Known rows, with every step that occurs
risa > gube: [ -9.5 -17.6  50.3   8.3 -11.4  26.7  12.9 -10.4  -8.5  -2.3  -5.4   1.4
  19.1 -15.6  -8.7  -5.8  22.1   5.2  -2.0 -14.2  -4.5 -10.5]
gube > nagu: [ -8.5 -19.3  42.4   9.4 -11.0  20.5  -9.0  17.1  -6.1  -2.3   3.7   1.8
   0.6 -23.8   0.7  -8.3  23.4  11.4   5.9  43.3  23.7  -3.2]
zeko > milid > netag > zetezod > gube > nagu: [ -7.7   1.3 -57.2  -3.8 -14.9 -16.4  -3.1  10.7   5.5   0.6   0.3  15.0
  -5.2  28.4   5.6   4.7   3.4 -22.0  -6.8  24.3  18.6  14.9]
risa > gube > netag > zetezod: [  8.4 -38.8  22.5  -2.7 -50.7  34.6   0.6 -23.0  -3.4  13.5  -8.6   7.1
 -11.4  14.4 -12.5  -4.5  25.7   2.7  -5.6 -38.8  -2.8  21.2]
netag > zetezod > gube > milid > zeko > nagu: [  5.6 -22.6 -32.0  -2.6  14.6 -24.3   9.7  -0.8  -0.1   6.1 -10.0 -15.2
  -7.7  -0.1  29.7  -6.3  -8.5  -1.0  -7.0  -4.8 -20.6  -8.4]
zeko > milid > netag > zetezod: [ -2.6  14.3 -34.3  -9.0  -9.6   1.9  -8.1   6.7 -10.1  -3.6  -4.4   9.4
  22.8  23.4 -11.0   3.1  -3.5  -9.9 -10.9 -10.9   0.0  11.2]
gube > milid > netag: [-16.5 -27.7  -2.1   3.7  -3.1  24.0  -8.4  19.9   0.5   7.0  -6.9  -3.7
   6.2   8.4  11.8  -1.3  -2.6  19.1  -3.4  10.7  -2.0  -2.1]
milid > netag > zetezod > gube: [-16.0 -21.1 -45.2  -6.7 -22.7  -8.7   8.7  13.0 -17.7   9.1 -11.1   3.6
 -12.0   9.2  13.1  13.2  -1.9 -11.6 -16.3  21.8  -2.4  12.8]
netag > zetezod > gube > zeko: [  7.7   9.3  14.5  -3.8  -8.0 -19.9  10.8  -7.5  -1.8   2.7 -11.4 -12.6
  -3.2  -0.3   4.1  15.7  -1.5   0.4 -13.1  13.9  15.5   1.9]
milid > netag > zetezod > gube > nagu > zeko: [-17.8 -41.7 -43.4   0.0 -19.8 -10.0   4.9  -9.6  -3.1   8.7   4.2  15.9
 -58.3  -1.7  16.4   4.5  12.9  -4.7   5.7  14.7  12.3  31.0]
nagu > milid > zeko: [ 12.5  24.4  41.3  10.2  21.1  -1.1  10.9   8.4  -0.5   8.7  20.1  -0.6
  23.4 -23.1  -2.6  -2.0  -0.8   7.1  11.1 -32.5  -5.5 -10.6]
milid > netag > zetezod: [-11.5 -28.7 -17.7  -6.5 -26.1  14.7  -5.2  11.0 -20.9   7.8  -7.7   4.2
   1.6   1.2  -6.3   4.6   5.1  -0.4 -10.8  -1.7  -1.3  18.1]
zeko > nagu > milid: [ 10.5   5.0  37.3  -1.4  14.8  14.4 -10.8  -3.4  -8.6 -10.5   2.4  -8.9
 -13.5 -23.8  -0.5 -10.1  -2.4   5.8  13.1   9.7 -16.7 -23.7]
milid > zeko > nagu: [ -0.9  -2.0   3.4   1.4  14.5  -0.6  -3.6  17.2 -14.9  -3.2   7.2  -5.8
  29.0 -32.4  -2.4 -14.7  -6.2   3.9   6.0   5.7 -19.4 -10.5]
zetezod > gube > zeko > nagu: [  4.8   9.6   7.5  -3.8  10.2 -11.9  -3.8   7.3   2.4 -13.1  -6.1 -16.3
  -4.1 -13.6   4.1   2.9 -16.0   1.0  -1.0  49.1   0.5 -12.9]
zeko > milid > netag > zetezod > gube: [ -9.4  15.9 -56.1  -9.5  -8.2 -19.1   7.7  13.2  -6.7  -1.8  -8.7   9.3
  10.3  31.4   4.7  11.8 -11.8 -21.3 -17.0   7.8  -0.4   5.2]
milid > netag > zetezod > gube > zeko > nagu: [  2.8 -15.3 -59.7 -14.0 -14.7 -17.8  -8.1   3.8  -1.3  -0.9  -9.5  -7.3
 -24.6   8.3   4.9   7.6 -17.5  -8.6  -8.8  21.3 -10.2  11.7]
milid > zeko: [ -3.3   6.0  28.3   8.1   9.0   0.5   9.4  22.1 -14.1   5.1  12.0  -0.6
  41.1 -25.2  -8.0  -4.3   5.0   8.9   0.1  -2.8  -0.2  -3.3]
zeko > nagu: [ -5.9 -14.0  20.4  -3.0   2.0  18.1 -14.3  14.2 -21.2 -12.8  -8.9  -8.0
   3.9 -26.1   0.1 -11.4   1.2   6.3   2.9  37.5 -11.3 -15.3]
zeko > milid: [ -5.5  38.4  30.8   1.2  11.8  10.3  -5.8  14.7  -9.5 -14.3  -2.6  -0.2
  45.7   0.5 -13.4  -2.5  -0.4  -1.3  -4.3  21.2   7.6 -16.6]
netag > zetezod > gube > milid: [ -3.9 -24.9  12.6   0.4  -0.9  -7.4  12.0  -7.1  -4.5   8.0 -22.6 -15.4
 -17.5  11.0  29.7   6.0   7.7   6.2 -16.3  16.8   3.4  -9.3]

Rows
[ 15.2   2.5  -2.3   7.7   3.9 -31.1  18.2  -7.8  12.6  15.8  16.1   5.0
 -19.5  -9.3  14.0  -0.6  14.4  -6.6   7.2 -16.1   9.2   2.0] -> netag > zetezod > gube > nagu > milid > zeko
[-4.3  0.2  5.9  2.3 -0.9 17.3 -2.6 14.4 -3.0  5.6  8.3  5.2 -2.4 -7.9
 -7.4  4.7 -6.3  5.3  6.9 -4.9 -6.0 -3.3] -> nagu > milid > netag
[ -1.8  -7.4  34.1  12.6  18.9   8.1   7.4  13.4   2.3  10.7   5.5 -10.1
  35.0 -12.5   9.9  -6.9   4.1  21.2   0.3  -9.2  -2.1 -13.8] -> gube > milid > zeko
[ 27.5  22.8  44.7  -1.9  20.8   6.7 -16.1 -10.1  11.4  -9.7   6.7 -15.0
 -13.8 -20.7 -12.3  -6.1 -10.6  11.7  15.9   1.2  -7.1 -18.0] -> gube > zeko > nagu > milid
[-13.6  25.6 -16.6  -0.5  12.2   8.8  -7.1   5.9  -3.6  -8.3  11.3  13.7
   9.2   4.3 -15.2  -0.5  -9.5  -0.6   9.1 -12.5   0.4   9.3] -> nagu > zeko > milid > netag
[ 11.9  39.9  45.7   5.0  12.2   9.4  -0.2 -18.0  20.3 -12.1   3.0   0.1
  47.4   7.0 -31.8  -2.4   3.2   0.7  -0.1 -36.5   8.8 -12.9] -> risa > gube > zeko > milid
[ -3.6  47.3 -30.4  -2.8   9.0 -19.1   2.3  24.8  16.8  -6.4   3.9   1.6
  30.1  25.1 -11.1  14.7 -26.1  -9.4  -7.3  22.8  13.4   0.1] -> zetezod > gube > zeko > milid > netag
[ 27.9  -5.6 -24.8 -12.4  -3.7  -0.3 -21.4 -17.5   8.5   1.6   4.3  -5.5
 -29.1   1.1 -10.4   0.8 -14.7   1.4   8.6 -32.3 -13.7  10.5] -> gube > zeko > nagu > milid > netag > zetezod
[ -5.4   0.9  10.1   0.6 -25.8   8.3   3.9  21.9  -6.1   7.0  -4.8  -1.8
 -10.0  12.8   8.3   6.3   2.1   4.1  -4.8  47.3   7.7   7.6] -> zetezod > gube > netag
[-15.3  -6.2 -12.0   8.3  -4.3  19.1  -4.5 -22.3  20.5  -6.3  19.5  27.3
  -3.4   7.0 -17.9 -12.3  12.9  -4.6  19.9 -33.2   8.0  15.8] -> risa > gube > nagu > zeko > milid > netag
[ -2.8  -2.5 -33.2  -2.8  -8.8   1.1 -14.7 -14.0   5.4  -2.4  13.2  21.4
 -26.4  10.6 -10.2  -4.2   9.7  -6.1  10.7 -17.1  16.1  27.2] -> gube > nagu > zeko > milid > netag > zetezod
[-14.6  21.1 -16.6  -1.7   4.0  12.0 -10.1  27.5  -7.2  -7.5   4.0  10.1
  40.5  13.6 -15.9   0.7 -10.3  -5.2  -3.6  10.6   1.9  -0.3] -> zeko > milid > netag
[ 15.8  50.1   0.3  -6.1   8.7 -28.1   3.9 -10.8   9.4  -8.0 -10.3  -8.3
  16.8  19.3  -8.3  12.9  -6.6 -11.5 -14.7   2.6  18.3  -1.0] -> netag > zetezod > gube > zeko > milid
[  2.4 -31.6  14.7   9.1  18.4  13.1   3.7 -13.9  10.9   0.7   2.9  -8.5
  21.7 -14.6   7.0 -21.2   3.1  11.9   7.8 -42.8 -27.7 -18.9] -> risa > gube > milid > zeko > nagu
[-17.1  -8.9  22.3  10.3   2.1  -7.9   8.1  -3.2   0.3  -3.0   7.4   4.8
 -41.5 -22.6  15.7  -0.5  14.9   3.9  13.5  40.5  21.5   4.1] -> zetezod > gube > nagu > zeko
[ -4.1  43.5  34.0   3.4  22.1   7.0  -2.1  -8.4  -5.3 -13.0   5.2   3.6
   8.7 -11.0 -12.4  -3.6   2.9   3.4  10.1  -4.6   6.8  -6.1] -> nagu > zeko > milid
[ -2.0 -21.4  38.4  16.0  12.0  13.4  15.5 -10.5  12.9  11.7   3.9  -4.0
  35.9  -8.7   3.3 -12.2  10.3  16.5   2.4 -54.7 -10.6 -12.5] -> risa > gube > milid > zeko
[ -9.8  21.9 -57.4  -7.6   0.8 -22.1   9.1  -9.1  -5.1  -1.6  -0.6  14.2
 -17.6  22.4   0.3  10.7 -10.1 -18.7  -3.9 -13.2  -2.4  18.4] -> nagu > zeko > milid > netag > zetezod > gube
[ -2.8  -3.1 -33.2  -5.5 -12.1 -14.5  11.8   0.6  -4.4  11.7  -2.3   4.6
 -28.0  10.2  11.9  14.7  -5.1 -11.5  -4.9 -10.0  -8.3   6.8] -> nagu > milid > netag > zetezod > gube
[ 19.3   4.9  -5.3  -4.7  11.8   8.6 -21.7   0.3  13.9  -5.5  10.2  -5.8
 -15.2  -6.5 -13.8  -1.3 -21.3   8.7  15.4  -3.4 -11.0  -3.2] -> gube > zeko > nagu > milid > netag
[ -7.6 -10.2   1.9  -3.4 -15.0 -10.5  17.6   0.7 -20.1   3.8 -16.7  -6.0
  -8.0  -2.2  13.9   9.5  10.5  -6.3 -15.9  27.0   2.6  -0.9] -> netag > zetezod > gube
[  0.3  15.8  -8.4   0.8   4.5 -24.6   5.6 -26.4   5.2  -6.7   2.3  10.1
 -34.3   7.8   4.5  -1.0  10.8 -12.1   5.8   7.1  21.6  10.7] -> netag > zetezod > gube > nagu > zeko > milid
[ 10.0 -25.6 -31.5 -11.4  -8.2   9.1 -15.8  -7.6  -8.6   2.6  -0.9   1.9
 -34.2  -1.8   0.2  -4.1  -8.6  -4.4   5.8 -17.1 -25.0   3.0] -> zeko > nagu > milid > netag > zetezod
[ 11.9  -9.5  20.4   3.1  -8.5 -16.0   8.3 -16.0   6.1   8.1   1.1   3.0
 -39.1  -3.4  18.4   2.7  19.0  -5.2   4.8  13.4  15.9   0.2] -> netag > zetezod > gube > nagu > milid
[ 11.4   1.7  31.9  -3.0   7.6   9.6 -17.2   4.7  -2.1 -12.7  -3.0 -16.3
   4.9 -21.3  -9.8  -6.3  -7.6  11.1   5.0  27.7  -0.4 -10.2] -> gube > zeko > nagu
[ 22.8  31.0  23.3  -2.2  22.8 -18.6  -2.2  -8.9  13.7 -11.2   1.9 -16.5
 -22.8 -10.8   7.3   3.9 -17.6   1.5  10.3  20.8  -5.1 -21.5] -> zetezod > gube > zeko > nagu > milid
[ -0.8 -10.0 -10.2   4.2   9.7 -23.5  20.4   0.5   1.2  16.8  -5.5 -11.2
   5.8   3.3  28.4   3.8   1.1   3.6 -12.1 -17.0  -4.3  -1.7] -> netag > zetezod > gube > milid > zeko
[  1.7  22.3  -3.7   1.2   3.5  13.4  -4.3  -5.7  23.2  -7.5   9.6   9.3
  47.8  20.9 -32.3   0.1 -10.7  -2.5  -0.7 -39.4   1.5   2.1] -> risa > gube > zeko > milid > netag
[ -8.9 -61.4 -12.6   0.9 -22.3  24.8   6.0 -21.6   6.0  14.2 -13.8   3.2
  -5.2  18.2   4.5  -2.9  10.4   7.2  -7.3 -53.7 -12.2   7.8] -> risa > gube > milid > netag > zetezod
